What can hang from each mark:
q_93: q_21
q_809: q_93 q_649
q_649: q_21 q_774
q_21: q_649 q_809
q_774: q_21 q_649 q_759
q_759: q_21 q_93 q_649 q_809

Every row comes from one small tree of marks. Brackets hold a mark, then the marks that hang from it, in the order of their numbers. Every link used is in the known rows. Which tree was each row made from?
Known rows:
{q_774 q_649 {q_759 q_21 q_809}}: -1.11; 2.41; -4.32; -0.53; 0.81; 1.91; -4.07; 0.50; -1.51; -4.11; 0.93; 1.66; 2.24; -3.81; -5.07; 0.82; 1.82
{q_809 {q_93 {q_21 {q_649 {q_774 q_759}}}}}: -2.71; 1.56; -0.11; -0.71; -0.70; 3.04; -1.74; -2.07; 1.12; -3.73; 2.88; 1.58; 0.64; 2.80; -3.28; 0.25; -1.08
{q_774 q_649 {q_759 q_93}}: -0.92; 0.84; -2.46; -1.70; 1.31; 2.87; -4.41; 1.57; -0.72; -3.53; 3.40; 1.22; 1.84; -1.73; -4.70; 3.60; 2.85
{q_21 q_649}: -0.37; 0.94; 1.44; -3.41; -0.46; 2.03; 0.39; 1.34; 0.51; -0.05; -0.68; -0.53; -0.07; -0.13; -2.11; 0.08; -0.80
{q_21 q_649 q_809}: 0.68; 1.87; 2.93; -5.53; -1.21; 2.03; 2.54; 4.61; 1.55; -0.60; -3.00; -0.37; -1.67; -0.91; -3.41; 0.53; -1.31
{q_649 {q_21 q_809} {q_774 q_759}}: 1.25; 1.12; -2.54; 0.31; 2.44; 4.48; -0.15; -2.56; 3.44; -6.43; -4.14; 1.76; 2.11; 4.13; -1.06; 2.27; -1.86
{q_759 {q_649 q_774} q_809}: -3.01; 1.06; -7.07; -1.40; 5.63; 2.21; -0.11; 0.97; -0.49; -2.07; -5.29; 3.17; 5.44; -0.70; -2.21; 0.44; -2.96
{q_21 q_809}: 1.03; 0.91; 1.53; -2.17; -0.73; 0.00; 2.14; 3.24; 1.05; -0.53; -2.34; 0.18; -1.60; -0.77; -1.29; 0.44; -0.51
{q_809 {q_93 q_21} {q_649 q_774}}: -3.27; -1.22; -3.33; 0.40; 0.62; 3.27; -0.36; -2.74; -0.05; -5.50; 3.21; 6.29; 1.88; 3.86; -3.48; 2.00; -1.60
{q_93 {q_21 q_809}}: -0.55; 2.48; 0.78; -1.90; 0.32; 0.84; 2.23; 1.09; 1.69; 1.22; 0.06; 1.80; 0.83; -0.37; 0.03; -0.30; -1.20
{q_774 {q_759 q_93 q_809}}: -2.70; 2.56; -3.28; -0.65; 0.92; 1.38; -2.30; -0.43; -0.04; -3.79; -1.81; -1.26; 1.80; -2.81; -5.82; 1.00; 0.01
{q_774 {q_21 q_809} q_649}: 3.63; 1.00; -2.87; -2.18; 0.12; 0.54; -2.42; 2.53; -1.16; -1.72; 4.22; 4.64; 0.33; -1.24; -1.65; 3.54; 3.30
{q_21 {q_649 q_774} {q_809 q_93}}: -0.41; 1.31; 1.66; -4.29; -0.51; 3.90; 2.04; 2.23; 2.00; -4.60; -2.94; 1.09; -1.08; 2.50; -4.14; 1.81; -2.57
{q_649 q_21 {q_774 q_759}}: 0.54; 0.45; -3.63; 1.83; 2.96; 4.46; -1.66; -4.86; 2.68; -6.04; -2.55; 1.58; 3.24; 4.72; -0.16; 1.92; -1.53
{q_774 {q_649 {q_21 {q_809 q_93}}} q_759}: 0.92; 1.10; -1.38; -0.54; -0.04; 3.07; -4.71; 1.71; 1.16; -4.94; 3.51; 2.13; 0.36; 1.31; -4.50; 2.55; 2.80
{q_93 {q_21 {q_809 {q_649 {q_774 q_759}}}}}: -1.19; 1.87; -0.99; -2.53; 0.73; 2.68; 1.73; 0.41; 1.59; -1.91; -0.03; 3.03; 1.42; -0.26; -1.36; 1.03; -0.30
{q_93 q_21}: -1.31; 1.78; -0.27; -0.41; 0.83; 0.84; 0.72; -1.17; 0.93; 1.59; 1.67; 1.64; 1.94; 0.17; 0.92; -0.63; -0.83
{q_809 {q_93 q_21} {q_649 {q_774 q_759}}}: -3.48; -0.63; -3.46; 0.01; 0.07; 4.03; -1.76; -2.99; 0.15; -7.16; 3.57; 5.28; 1.56; 3.14; -4.53; 2.16; -0.11
{q_93 {q_21 q_649}}: -1.54; 2.42; 0.73; -2.79; 0.47; 2.24; 1.00; -0.23; 1.32; 1.54; 1.19; 1.27; 1.87; 0.09; -0.51; -0.58; -1.40

Which tree is each row?
-3.89; 1.03; -4.94; 0.98; 1.49; 1.56; 0.36; -1.51; -0.21; -4.27; -0.38; 4.13; 2.63; 1.22; -4.73; 0.91; -2.30 => {q_759 {q_809 {q_93 q_21} {q_649 q_774}}}
-0.48; -0.57; 0.37; -1.88; -2.00; 0.54; 1.00; 3.13; 0.14; -3.60; 0.35; 3.34; -2.17; 0.63; -5.07; 1.20; -0.71 => {q_21 {q_809 q_93 q_649}}
2.04; 1.88; -0.77; -3.36; -2.14; 0.97; -1.34; 0.73; -0.12; -2.97; 1.63; 2.51; -1.20; -0.18; -3.98; 1.24; 0.35 => {q_774 {q_21 q_649 {q_809 q_93}}}
-0.14; -0.37; -4.60; -1.78; 4.93; 3.36; -0.17; 0.75; 1.27; -2.20; -4.11; 5.02; 4.62; 2.78; -0.91; 0.98; -3.86 => {q_759 {q_649 {q_21 q_809} q_774}}
-2.15; -0.73; -6.96; -1.28; 7.06; 3.75; -0.90; -1.13; 0.25; -1.98; -3.87; 6.46; 7.60; 2.77; -3.31; 2.20; -6.78 => {q_759 q_93 {q_649 q_21 q_774}}
-0.61; -1.01; -5.50; -1.36; 1.43; 3.35; -1.43; -2.45; -1.00; -6.37; 0.59; 4.59; 2.33; 0.11; -3.52; 3.65; 0.93 => {q_809 {q_649 {q_774 q_21 {q_759 q_93}}}}
-0.77; 0.83; -2.56; -0.20; 1.01; 3.64; -0.68; -3.15; 0.74; -6.85; -2.87; 1.08; 1.30; 1.00; -1.74; 1.33; -1.10 => {q_649 {q_774 {q_759 {q_21 {q_809 q_93}}}}}
-0.51; 1.94; -6.47; -0.14; 2.88; 3.30; -2.02; -4.28; 0.05; -6.74; -2.12; 1.65; 3.55; -0.05; -2.48; 3.33; 0.06 => {q_649 {q_774 q_21 {q_759 q_93 q_809}}}
-0.80; 3.10; 1.79; -4.30; -0.01; 2.23; 2.48; 2.03; 2.02; 1.18; -0.44; 1.38; 0.78; -0.47; -1.45; -0.26; -1.79 => {q_93 {q_21 q_649 q_809}}
-3.72; 2.49; -6.53; -2.01; 2.79; 1.91; -3.25; -0.41; -1.72; -3.68; -3.74; 2.42; 4.84; -4.74; -7.56; -0.74; -3.20 => {q_774 {q_759 q_21 q_93 q_649 q_809}}
-1.03; 1.45; -0.86; -2.28; 1.08; 2.15; 2.70; 0.60; 1.43; -0.76; -0.27; 3.75; 1.64; 0.29; -0.64; 0.92; -1.35 => {q_93 {q_21 {q_809 {q_649 q_774}}}}
2.38; 1.55; -4.28; -1.49; -0.43; 2.12; -6.85; -0.28; -1.48; -4.81; 6.48; 2.39; 0.75; -2.14; -2.81; 3.53; 6.70 => {q_774 q_21 q_649 q_759}
-1.95; 1.22; -2.27; -2.47; 1.36; 1.54; 0.73; -1.62; -1.63; -0.49; -3.24; 3.58; 3.68; -2.31; -5.80; -0.47; -7.24 => {q_759 {q_21 q_649} q_93}
-1.43; 0.37; -3.46; -2.79; 1.35; 0.76; -0.71; 1.90; -1.76; -1.49; -3.08; 5.89; 2.64; -2.08; -4.73; -2.23; -5.29 => {q_759 {q_21 {q_809 q_93}} q_649}
-1.56; 1.12; -3.59; -2.17; 0.79; 2.09; -3.87; -0.48; -1.24; -3.37; -1.27; 1.50; 2.36; -3.42; -3.83; -1.47; -0.14 => {q_774 {q_759 q_21 q_649}}
-2.17; 1.66; -5.23; 0.15; 3.20; 3.49; -0.39; -3.91; 0.10; -6.03; -4.73; 1.25; 3.94; -0.46; -2.94; 1.70; -2.80 => {q_649 {q_774 {q_759 q_21 q_93 q_809}}}
-0.10; -1.08; -4.97; -1.17; 0.80; 3.22; -1.53; -2.33; -0.83; -6.39; 0.90; 4.07; 1.56; 0.24; -2.49; 3.14; 2.03 => {q_809 {q_649 {q_774 q_21 q_759}}}
1.12; 0.46; -0.11; 1.14; -0.16; 0.69; -0.16; -0.10; 2.17; -2.08; -0.75; 2.83; 0.10; 3.99; -2.74; 0.02; -3.28 => {q_649 {q_21 {q_809 q_93}}}
1.48; -0.09; -1.06; 0.22; 1.02; 1.48; -1.77; 2.24; 0.72; -1.50; 2.87; 4.25; 0.99; 2.83; -2.39; 2.27; -0.28 => {q_774 {q_649 {q_21 {q_809 q_93}}}}
-0.26; 1.57; 3.12; -4.61; -2.34; 2.01; 1.21; 4.00; 1.39; -2.39; -1.16; 0.45; -2.44; 0.78; -5.38; 0.44; -1.83 => {q_21 q_649 {q_809 q_93}}
1.89; 0.38; -2.69; -1.48; -1.92; -0.05; -1.53; 0.16; -1.02; -3.82; 2.68; 4.55; -1.00; -0.27; -3.82; 1.77; 1.13 => {q_774 {q_21 {q_809 q_93 q_649}}}
-1.50; 1.43; -2.79; -2.73; -0.12; 2.11; -3.43; 0.82; -0.80; -4.49; -1.48; 1.98; 1.20; -2.95; -5.40; -1.24; -0.67 => {q_774 {q_759 {q_21 {q_809 q_93}} q_649}}
-3.21; 2.03; -5.38; -0.83; 0.80; 1.60; -2.10; -1.66; -1.62; -4.99; -2.54; 2.07; 2.98; -4.29; -7.97; 0.13; -2.22 => {q_774 {q_759 q_21 q_93 {q_809 q_649}}}
0.01; 1.12; -2.48; -1.03; 0.07; 2.41; -4.47; 0.24; -1.38; -3.79; 2.77; 1.86; 1.32; -2.77; -3.47; 1.14; 2.63 => {q_774 q_649 {q_759 q_21}}
1.41; 0.43; -3.34; -0.27; 1.31; 2.34; 0.04; -2.65; 0.51; -5.20; -1.06; 3.00; 1.14; 2.34; 0.01; 2.82; -0.44 => {q_649 {q_774 {q_21 {q_809 q_93}}}}
-2.54; 1.16; 0.02; -0.45; -0.35; 2.48; -0.70; -1.90; 0.98; -2.53; 2.62; 2.32; 0.85; 3.32; -2.55; 0.16; -2.08 => {q_809 {q_93 {q_21 {q_649 q_774}}}}
